Each row was made from one path, in order. Every step used is in the known rows, and no mark comes twice. Write each row's path.
Known rows:
fosibak -> kabot: [-2.56 -3.63  1.86 -1.99  1.54  3.04 -0.12 -2.52 -2.66 -1.09  0.55  0.30
 -0.39  1.59 -0.60 -1.57 -2.30  2.64 -3.42  1.18 -0.39 -1.22]
fosibak -> kabot -> poked -> nudu: [-1.44 -4.54  3.30 -2.38  0.66 -0.48  2.54 -2.41 -3.31  0.24  1.74 -0.33
 -0.28  2.69 -1.50 -1.90 -0.73  0.12  0.44 -1.43 -1.51  0.61]
sivet -> poked -> nudu -> lubivek: [-2.08 -3.71  0.64 -0.87  0.99 -2.39 -0.63 -3.14 -1.26  0.21  0.88  0.38
  1.62  4.10 -2.66 -2.07 -0.71  0.03 -0.41 -1.98 -1.09  1.05]
fosibak -> kabot -> poked -> nudu -> lubivek -> timit -> melu: [-1.47 -3.42 -1.86 -3.06  2.27 -0.44 -1.55 -3.64  1.99 -2.32 -1.08 -0.77
  2.73  3.49 -1.64 -0.45 -1.32  1.27  0.15  1.17  3.04  0.96]
lubivek -> timit -> melu: [-1.85 -1.69 -3.04 -2.76  1.79  0.09 -1.32 -3.14  3.28 -1.74 -2.38 -0.32
  2.73  2.68 -1.89  0.38 -1.90  2.21 -2.08  2.37  3.54  0.69]
lubivek -> nudu -> poked -> kabot: [-2.17 -4.69  2.60 -2.12  4.79 -1.30  0.32 -2.43 -5.17 -2.97 -0.11 -0.15
 -0.32  0.25 -2.55 -1.06 -3.39  3.67 -3.19  0.30  0.77  0.83]
fosibak -> kabot -> poked -> sivet: [-0.78 -2.67  3.62 -4.21 -0.59  4.30  1.52 -2.07 -4.51 -1.08 -1.05  0.28
  0.01  2.58 -0.36 -3.11 -2.16  3.68 -1.74 -1.39 -0.46  0.53]
timit -> melu: [-1.75 -2.43 -1.49 -2.98  0.99 -0.47  0.47 -2.51  2.38  0.03 -1.38  0.41
  1.79  0.34 -2.17  0.21 -1.62  2.56 -1.27  1.59  2.44  0.00]
timit -> lubivek -> nudu -> poked -> sivet -> fosibak: [-2.47 -1.90  3.44 -1.49  0.37  0.49  1.84 -1.80 -4.63 -0.52 -1.21  1.61
  1.34  3.09 -1.25 -4.70 -1.83  3.93 -3.48 -0.91  0.76  1.72]
sivet -> poked -> nudu -> lubivek -> timit -> melu: [-1.58 -2.81 -2.53 -2.80  1.54 -1.18 -1.71 -3.58  2.56 -1.86 -1.21 -0.46
  3.29  3.52 -2.10 -0.63 -1.41  0.69 -1.22  1.02  3.07  1.45]
nudu -> lubivek -> timit: [-2.78 -1.21 -2.93 -0.19  3.00  0.30 -3.77 -3.76  1.47 -2.66 -2.56 -0.51
  2.34  6.81 -2.05 -0.24 -1.77  2.39 -2.33  1.10  1.20  0.81]
poked -> kabot -> fosibak -> sivet: [-3.26 -2.96  2.59 -3.26  0.85  4.37  0.10 -2.01 -6.26  0.02 -0.99 -0.83
  0.42  3.54  0.51 -3.53 -3.06  3.13 -0.69 -2.36  0.28 -0.15]
timit -> lubivek -> nudu: [-2.67 -2.25 -0.89  0.78  3.22 -3.13  1.46 -2.35  1.72 -0.64 -0.87  1.52
 -0.49 -2.16 -4.09 -1.38 -0.62  4.19 -0.03 -0.43 -0.20  0.98]
fosibak -> kabot -> poked: [-1.56 -3.65  2.80 -2.95  1.13  3.44  1.08 -2.60 -3.42 -1.25  0.60 -0.54
 -1.31  0.67 -0.40 -1.21 -1.69  3.19 -0.21  0.21 -0.60 -0.38]
kabot -> fosibak: [-2.97 -2.39  0.94 -1.98  1.00  2.98  1.50 -1.80 -4.38 -0.74 -1.26  0.43
  0.45  3.66 -0.72 -0.96 -3.04  2.79 -0.69 -1.68 -0.18 -1.25]
nudu -> poked -> sivet -> fosibak: [-2.42 -1.90  3.86 -2.26 -0.54  1.89  1.31 -1.80 -5.53 -0.09 -1.42  1.14
  1.61  4.47 -0.45 -4.27 -2.25  3.51 -4.13 -0.22  0.69  1.12]
lubivek -> nudu -> poked -> sivet -> fosibak -> kabot: [-2.53 -4.35  4.68 -2.38  0.72  2.79  0.53 -2.26 -6.11 -1.26  0.25  0.75
  0.27  1.40  0.05 -4.57 -2.38  3.56 -2.90  0.72  0.03 -0.18]
kabot -> fosibak -> sivet -> poked -> nudu: [-2.02 -3.96  3.30 -2.74 -1.19 -0.03  1.89 -2.19 -4.65  1.36  1.59 -0.41
  0.59  3.06 -0.98 -4.15 -1.27 -0.69 -0.91 -2.54 -1.38  1.31]
timit -> lubivek -> nudu -> poked -> kabot -> fosibak -> sivet: [-3.10 -3.45  2.88 -2.85  2.21  2.09  0.37 -2.02 -6.03 -0.88 -0.65 -0.63
 -0.32  2.17 -0.43 -4.30 -2.79  4.16 -0.30 -1.94  0.62  0.69]
kabot -> fosibak -> sivet: [-3.21 -2.39  2.05 -2.84 -0.22  3.61 -0.11 -2.02 -4.41  1.07 -1.44 -0.79
  0.16  3.22  0.29 -3.65 -2.27  3.79  0.60 -0.94 -0.21 -0.41]

Which path is each row?
[-2.57 -3.80  4.17 -2.06  1.31  2.58  1.06 -2.17 -5.43 -1.70  0.54  1.23
  0.20  1.79 -0.30 -4.81 -2.23  3.45 -3.83 -0.14  0.40  0.33] | timit -> lubivek -> nudu -> poked -> sivet -> fosibak -> kabot
[-2.74 -1.21  2.83 -1.73 -1.20  3.16  1.65 -1.80 -4.61  0.54 -1.64  1.55
  2.25  4.51 -0.27 -3.73 -2.02  2.60 -4.00 -1.71  0.41  0.77] | poked -> sivet -> fosibak
[-2.73 -3.57  2.39 -3.18  1.71  4.79  1.93 -1.92 -8.08 -2.45  0.21  0.23
  0.66  3.23 -0.03 -1.58 -4.39  1.16 -3.46 -4.16  0.42 -0.34] | sivet -> poked -> kabot -> fosibak
[-1.91 -4.39  1.36 -1.20  1.86 -1.71 -0.32 -3.21 -1.75 -0.30  0.86 -0.01
  0.95  4.30 -2.26 -1.61 -0.53  0.88  1.52 -1.81 -1.19  0.49] | fosibak -> kabot -> poked -> nudu -> lubivek
[-3.30 -3.50  3.03 -1.52  0.80  4.04  0.55 -2.40 -4.69 -0.72  0.79  0.78
  0.55  2.57  0.41 -2.90 -2.25  2.10 -4.03  0.32  0.03 -0.91] | sivet -> fosibak -> kabot
[-2.73 -3.30  3.87 -2.41 -0.11  4.92  0.76 -2.18 -5.68 -0.81  0.22  1.02
  0.95  3.20  0.66 -3.97 -2.46  2.40 -4.36 -0.57  0.03 -0.48] | poked -> sivet -> fosibak -> kabot
[-3.03 -3.41  3.34 -3.63  1.34  3.45 -0.13 -2.01 -6.91 -0.52 -0.82 -1.09
  0.01  3.60  0.36 -3.92 -3.22  3.78 -0.84 -1.22  0.47  0.09] | nudu -> poked -> kabot -> fosibak -> sivet
[-1.77 -4.46  3.89 -2.16  0.32  0.00  2.83 -2.33 -4.34  0.42  1.84 -0.10
  0.21  3.21 -1.01 -2.55 -0.73 -0.16  0.08 -1.88 -1.26  0.74] | sivet -> fosibak -> kabot -> poked -> nudu
[-2.60 -2.72 -0.50 -0.69  2.44  0.50 -2.43 -3.75 -1.27 -2.67 -0.88 -0.74
  2.45  7.39 -1.10 -1.73 -1.33  0.74 -1.27 -0.33  0.83  1.29] | sivet -> fosibak -> kabot -> poked -> nudu -> lubivek -> timit
[-2.78 -4.00  2.35 -2.35  4.05  1.35  2.02 -1.80 -7.08 -3.38 -0.26  0.45
 -0.13  2.65 -1.43 -1.71 -3.99  3.18 -2.24 -2.88  0.88  0.14] | timit -> lubivek -> nudu -> poked -> kabot -> fosibak
[-2.13 -3.89  2.54 -2.67  4.26  0.24  0.29 -2.34 -5.42 -2.90  0.07 -0.15
  0.00  2.81 -1.90 -0.77 -3.75  2.95 -5.49 -0.01  1.09  0.75] | nudu -> poked -> kabot
[-2.16 -2.44  2.28 -3.07 -1.48  3.00 -0.29 -2.53 -3.27  0.92  0.45 -0.59
 -0.17  0.48 -0.25 -4.09 -1.82  2.13 -2.92 -0.07 -0.47  1.06] | fosibak -> sivet -> poked
[-2.40 -3.44  2.68 -3.35  1.47  3.84  0.34 -2.45 -6.17 -1.44  0.84 -0.36
  0.56  1.66 -0.33 -2.63 -3.46  1.11 -5.50 -2.76  0.52  1.17] | fosibak -> sivet -> poked -> kabot
[-2.37 -3.99  1.49 -1.59  0.53 -1.09 -0.64 -2.99 -3.08  0.41  0.74 -0.07
  1.55  4.60 -1.71 -3.24 -0.98  0.27  0.73 -2.76 -1.06  0.88] | kabot -> fosibak -> sivet -> poked -> nudu -> lubivek
[-2.01 -3.54  3.65 -2.69  0.63  4.18  1.59 -2.50 -4.87 -0.97  0.72 -0.19
 -0.66  1.26  0.34 -2.12 -1.66  2.82 -0.57 -0.38 -0.30 -0.17] | sivet -> fosibak -> kabot -> poked
[-1.96 -3.52  1.50 -0.84  3.90 -4.76  0.38 -2.38 -0.83 -1.81 -0.58  0.42
 -1.53 -0.99 -3.91 -2.19 -1.45  5.69 -1.11  3.03  0.32  1.32] | timit -> lubivek -> nudu -> poked
[-1.88 -3.67  0.70 -0.90  1.72 -2.51 -0.19 -3.13 -0.94  0.18  0.28  0.05
  1.22  4.49 -2.72 -1.14 -0.30  1.00  1.85 -1.96 -1.09  0.84] | kabot -> poked -> nudu -> lubivek
